What can hang from each mark
dezen: sudaget
gidemo: riba
meti: sudaget
duvoz: sina
fekin: filaf mago niso sudaget
mago: filaf
sudaget: duvoz fekin fibe rapagu riba
filaf: fekin
sina: sudaget
riba: niso
fibe: sudaget

Known rows, with every way that one mark hangs from another
sudaget{duvoz}: [ 2.09 -0.95  2.21  4.94  2.13  3.08  2.19 -2.17  0.16  0.83 -2.76  0.07
 -0.61 -2.28  0.67  0.00  1.90 -2.00 -1.65 -0.47 -1.14  1.43  0.47  1.81]
meti{sudaget{duvoz{sina} fekin fibe rapagu riba{niso}}}: [-1.79  1.49 -0.13 -4.30  3.26 -1.96 -2.99 -0.41  1.26 -1.26  2.41  2.26
  1.94 -0.04  0.19 -2.05  0.99  0.25 -6.30 -1.48 -4.95 -1.73  2.29 -4.81]
filaf{fekin{mago}}: [ 4.33 -1.60  2.61  3.42  1.25  2.93  2.41 -3.34  2.07  0.33 -3.05  0.53
 -2.52 -0.89 -1.17 -1.38 -0.46 -1.93  1.27  1.53 -2.34  0.30  0.64  0.93]
sudaget{riba}: [ 0.93 -0.11  1.11  3.57  1.10  2.84  2.67 -1.56  0.49  1.98 -3.36 -0.26
 -0.84 -1.00 -0.87 -1.13  1.44 -2.71 -1.47 -1.11 -0.62  2.54 -0.91  2.57]
filaf{fekin{niso}}: [ 0.47 -2.43  2.21  4.21  1.32  1.05  3.22 -3.40  3.74  1.86 -3.97 -0.82
 -3.17 -1.23 -2.21  1.38  2.27 -2.42 -0.69  0.42  2.61 -0.83 -1.29  0.97]
dezen{sudaget}: [ 2.69 -1.37  2.32  7.32 -0.56  2.01  1.41 -1.83  0.06  1.50 -3.86 -1.89
 -3.66 -1.05  0.47 -4.03  2.12 -2.54  0.06  0.05 -1.19 -0.19 -0.76  4.10]
filaf{fekin{mago sudaget{rapagu}}}: [ 5.86  0.21  2.61  2.39  2.68 -0.87  0.66 -3.09  2.30  0.63 -0.10  0.40
 -0.59 -1.68 -2.01 -2.24 -0.17 -1.85 -1.60 -0.48 -2.15  1.03  3.53  2.38]
mago{filaf{fekin{niso sudaget{duvoz fibe rapagu riba}}}}: [ 0.98 -0.44  1.46  0.00  6.32 -3.72 -1.33  1.27  2.66  1.36  2.79  1.63
  2.52  1.57 -7.01  2.20  1.80 -2.10 -6.82 -3.83  1.33  1.18 -1.16 -3.47]
meti{sudaget{duvoz{sina} riba{niso}}}: [-2.42  1.02 -1.60 -0.07  0.25 -0.79 -1.06 -3.11 -0.65  1.01 -0.24  0.35
 -0.68 -3.58  0.61 -0.30  1.29 -1.52 -2.07 -3.87 -3.02  0.69  0.24 -0.51]
duvoz{sina}: [-1.06 -0.42  2.26  3.83 -0.43  2.83  3.17 -3.31  1.44  0.38 -4.10 -1.45
 -1.47 -3.52  0.93 -1.85  1.84 -1.76  1.83 -0.05 -1.67 -0.75 -1.97  0.90]
mago{filaf{fekin{niso sudaget{fibe rapagu riba}}}}: [ 0.12 -0.35  2.16  0.78  4.66 -4.02 -0.35  0.47  3.94  1.76  1.00  0.66
  1.22  1.93 -6.44  0.86  2.16 -2.26 -5.21 -2.66  1.53  0.21 -2.31 -2.05]
sina{sudaget{duvoz fibe riba}}: [ 1.12 -0.29 -1.35  3.30  2.38  0.99 -0.85  0.26 -1.55  1.87 -1.69  1.66
  1.22  0.35 -3.48 -1.06  2.02 -1.81 -2.02 -1.69 -2.66  1.12  0.06 -1.39]
sina{sudaget{fekin fibe}}: [ 0.54 -1.57  0.93  3.64  0.93  0.01 -0.09 -0.80  1.86  0.24 -2.96  1.16
 -0.40  1.77 -0.88 -3.85  2.61 -0.59 -1.08  1.97 -5.00 -3.51  0.83 -2.25]
fibe{sudaget}: [ 2.84 -0.77  0.77  6.85 -0.74  0.56  2.42 -3.85  0.40  0.88 -3.70 -2.37
 -0.08 -0.92  0.54 -2.92  3.12 -2.44 -0.47 -1.68 -0.86  0.78 -1.30  3.83]
filaf{fekin{sudaget{rapagu}}}: [ 3.73  0.31  2.83  3.17  2.83 -2.23  1.36 -3.66  2.92  1.07 -2.69 -0.31
 -1.02 -2.43 -1.94 -2.22  1.65 -1.99 -3.67 -0.40 -1.07  0.19  2.71  2.19]
mago{filaf{fekin{niso}}}: [-0.83 -2.37  2.27  4.31  1.88 -0.65  2.69 -2.60  4.45  1.47 -2.33 -1.52
 -2.18  0.36 -2.69  2.22  2.80 -2.97 -1.02  0.25  1.77 -1.80 -3.44  0.29]
sudaget{duvoz rapagu}: [ 2.70  0.47  2.27  3.53  3.57  2.56  1.72 -1.88  0.50  0.48 -1.00 -0.85
  0.57 -2.16  1.05 -0.17  2.23 -2.04 -3.87  0.17 -0.28  1.43  2.71  3.50]
riba{niso}: [ 0.15 -0.02  1.48  3.53 -1.46  1.75  3.28 -3.60  1.95  0.85 -3.63 -2.10
 -3.49 -2.90  2.66 -1.13  2.24 -2.28 -1.27  0.65 -0.91 -0.39 -1.64  2.99]
fekin{filaf mago niso sudaget{duvoz fibe rapagu riba}}: [ 1.55 -0.28 -0.26  1.15  4.69  0.69 -2.59  2.88  0.78  1.71  6.83  1.43
  3.25  0.35 -3.91  2.58 -1.00 -1.14 -3.77 -4.93  0.75  4.40 -0.85  2.32]
duvoz{sina{sudaget{fibe riba}}}: [-1.91  0.32 -1.08  2.05 -0.24  0.69  0.35 -0.77 -0.10  1.43 -3.01  0.12
  0.34 -0.79 -3.16 -3.03  1.93 -1.57  1.52 -1.22 -3.10 -0.81 -2.52 -2.41]
gidemo{riba}: [ 0.34 -0.70  0.93  5.04  0.04  2.61  3.76 -3.27 -0.27  2.91 -4.07 -0.69
 -0.45 -2.26  0.10 -1.82  0.44 -1.94 -1.84 -0.63  0.11  1.01 -1.11  1.84]
dezen{sudaget{duvoz rapagu}}: [ 4.15  0.00  1.86  5.13  2.32  1.53 -0.11 -0.92 -1.00  0.82 -0.46 -1.94
 -0.93 -1.34  0.24 -2.62  2.07 -2.29 -3.94 -0.31 -0.53  0.81  2.58  4.26]
fibe{sudaget{duvoz{sina} fekin rapagu riba{niso}}}: [-0.32  2.29 -2.79 -4.20  0.22 -2.26 -0.02 -1.93 -0.69 -1.73  3.77 -2.41
  3.25 -1.58 -0.50 -1.50  1.64 -0.99 -7.48 -3.42 -2.82  1.14  0.40 -2.05]
fibe{sudaget{duvoz rapagu riba}}: [ 3.67  1.37 -1.22  2.40  2.61  0.09  0.40 -1.66 -1.94  0.85  1.00 -1.71
  3.62 -0.53 -1.74 -1.05  2.41 -2.54 -5.90 -3.71  0.20  4.11  1.61  3.30]

Rows
[ 0.20 -2.74  2.01  2.53  1.48  1.26  1.30 -0.36  3.43  0.29  2.73 -0.35
 -0.24  2.26 -0.20  1.21  1.55 -1.99 -0.49  0.27 -1.07 -1.53 -2.02  0.14]	sudaget{fekin{mago{filaf} niso}}
[ 1.63 -1.45 -1.13  2.55  0.82 -0.37 -0.54 -0.75  2.56 -0.10  5.82 -3.17
  2.31  1.76  0.05  0.29  0.84 -1.14 -3.00 -1.59 -0.06  0.48 -0.49  5.33]	fibe{sudaget{fekin{filaf mago niso} rapagu}}
[ 0.20 -3.13  3.26  2.26  2.51  1.70  0.38  1.06  4.03 -0.44  2.18  1.35
  0.34  4.15 -1.11  0.13  1.27 -1.16 -0.30  0.89 -1.87 -2.50 -3.37 -3.05]	sudaget{fekin{mago{filaf} niso} fibe}
[ 2.38 -3.22  2.40  1.44  3.48  3.94 -0.14  0.92  1.93 -0.46  2.08  3.10
  0.90  2.38 -1.29  0.88  0.43 -0.36 -1.70 -0.07 -1.14 -0.44 -0.05 -3.69]	sudaget{duvoz fekin{mago niso} fibe}
[-2.79  2.65 -3.21 -4.03 -1.42 -2.57  0.08 -1.93  0.91  0.03  1.58 -2.53
  0.41 -1.99 -0.51 -2.39  2.20 -1.17 -4.53  0.02 -3.81 -1.62  1.23 -0.63]	duvoz{sina{sudaget{fekin rapagu riba{niso}}}}
[-1.12 -0.45 -1.76  0.75 -1.32 -0.63 -0.24  0.98  0.80  0.41  1.82 -2.33
 -2.99  0.35  0.05 -2.50 -0.53 -1.43 -4.85 -0.90 -4.01  0.60 -2.68  2.84]	dezen{sudaget{fekin{filaf} riba{niso}}}
[ 3.02  0.92  0.91  3.74  1.26  1.28  0.41 -0.26 -0.69  1.92 -1.09 -2.11
 -1.31 -0.21 -1.13 -3.69  1.76 -2.94 -3.94 -0.87 -0.01  2.02  1.01  4.91]	dezen{sudaget{rapagu riba}}
[ 4.92  1.59  0.44 -3.13  3.74 -1.47 -1.34 -0.44  0.67 -0.27  2.81  2.52
  0.81 -0.48 -4.10 -0.58 -1.39 -1.12 -5.82 -2.59 -2.78  2.57  1.90 -3.04]	filaf{fekin{mago sudaget{duvoz fibe rapagu riba{niso}}}}
[ 1.94  2.11  0.21 -1.34  1.28 -3.65  1.14 -2.92  2.04  1.34 -0.65 -0.93
 -1.54 -2.67 -2.74 -1.19  0.90 -2.31 -6.44 -1.92 -0.81  1.98  1.40  1.33]	filaf{fekin{sudaget{rapagu riba{niso}}}}
[ 0.41  1.80 -5.01 -3.18  1.15 -1.31 -2.57  1.03 -0.53 -0.04  7.72 -1.32
  1.83 -0.08 -0.66  0.86 -0.97 -1.00 -6.00 -0.89 -5.10  1.57  2.42  2.78]	sina{sudaget{duvoz fekin{filaf mago} rapagu riba{niso}}}
[-2.04  0.82 -2.15  2.19 -1.37  0.16  1.17 -2.35 -0.72  2.07 -2.40 -1.48
 -0.08 -2.64 -2.18 -2.06  2.27 -2.39  1.25 -1.81 -2.44  0.12 -1.12  0.73]	duvoz{sina{sudaget{riba}}}
[ 0.79 -1.59  2.76  0.88  5.04  1.62  0.09  0.76  2.96 -0.40  1.35  1.46
  1.69  1.73 -0.95  0.74  2.53 -0.46 -5.97  0.75  0.71 -1.36  1.49 -2.25]	sudaget{duvoz fekin{niso} fibe rapagu}
[-0.60  0.31  1.04 -1.96  5.33 -0.72 -3.32  0.33  0.85 -0.87  1.78  3.50
  3.52  1.00 -1.41 -2.54  0.83  0.22 -5.02 -1.59 -5.04 -1.19  3.49 -4.81]	meti{sudaget{duvoz{sina} fekin fibe rapagu riba}}
[-0.99 -0.53  0.79  1.92  3.37  0.84 -1.96 -0.82 -0.40  0.69 -1.62  3.24
  1.33 -0.69 -1.66 -1.68  0.92 -0.82 -0.53 -3.30 -3.61  0.21 -0.13 -3.45]	meti{sudaget{duvoz{sina} fibe riba}}
[-1.05 -1.12  0.39  1.05  0.33 -0.50 -1.26  0.07  1.83 -1.39  1.58  0.68
  1.31  2.23 -1.47 -3.40  1.13 -0.53  2.64  1.28 -7.39 -4.66 -2.27 -4.96]	duvoz{sina{sudaget{fekin{mago{filaf}} fibe}}}
[ 3.26 -1.26 -1.03  2.33  1.25  1.08 -0.86 -1.22 -0.76  0.13  1.85  1.25
  0.84  0.01 -0.61 -1.20  0.87 -1.05 -0.94  0.33 -5.53 -0.49  3.88 -0.40]	sina{sudaget{duvoz fekin{mago}}}
[ 4.17  1.48  0.91 -2.39  2.00 -1.64 -0.34 -1.00  2.24  0.18  1.15  1.51
 -0.53 -0.13 -3.62 -2.22 -1.05 -1.39 -4.06 -1.57 -2.49  1.64  0.66 -1.64]	filaf{fekin{mago sudaget{fibe rapagu riba{niso}}}}
[ 3.67 -0.84 -0.40 -1.40  0.93  1.98 -1.98  2.21 -1.34 -0.99  3.15  2.13
 -0.92  2.54 -1.53 -3.28 -1.26 -0.73 -4.33 -1.11 -5.08  1.01 -0.34 -4.01]	dezen{sudaget{duvoz fekin{mago} fibe riba{niso}}}
[ 2.86 -0.18  2.10  0.91  2.97  0.75 -0.92  2.11  0.90  0.02 -0.17  0.68
  0.13  3.25 -2.09 -5.51  1.04 -1.02 -5.74  0.66 -2.92 -0.38  1.18 -1.00]	dezen{sudaget{fekin fibe rapagu riba}}
[ 1.03  0.49  0.63 -1.29  3.53  1.00 -1.50  0.95  0.08  1.03  4.69  2.08
  3.48 -1.24 -4.35  0.91  0.08 -1.16 -2.00 -5.29  0.84  2.94 -0.32 -2.35]	fekin{mago niso sudaget{duvoz{sina} fibe rapagu riba}}
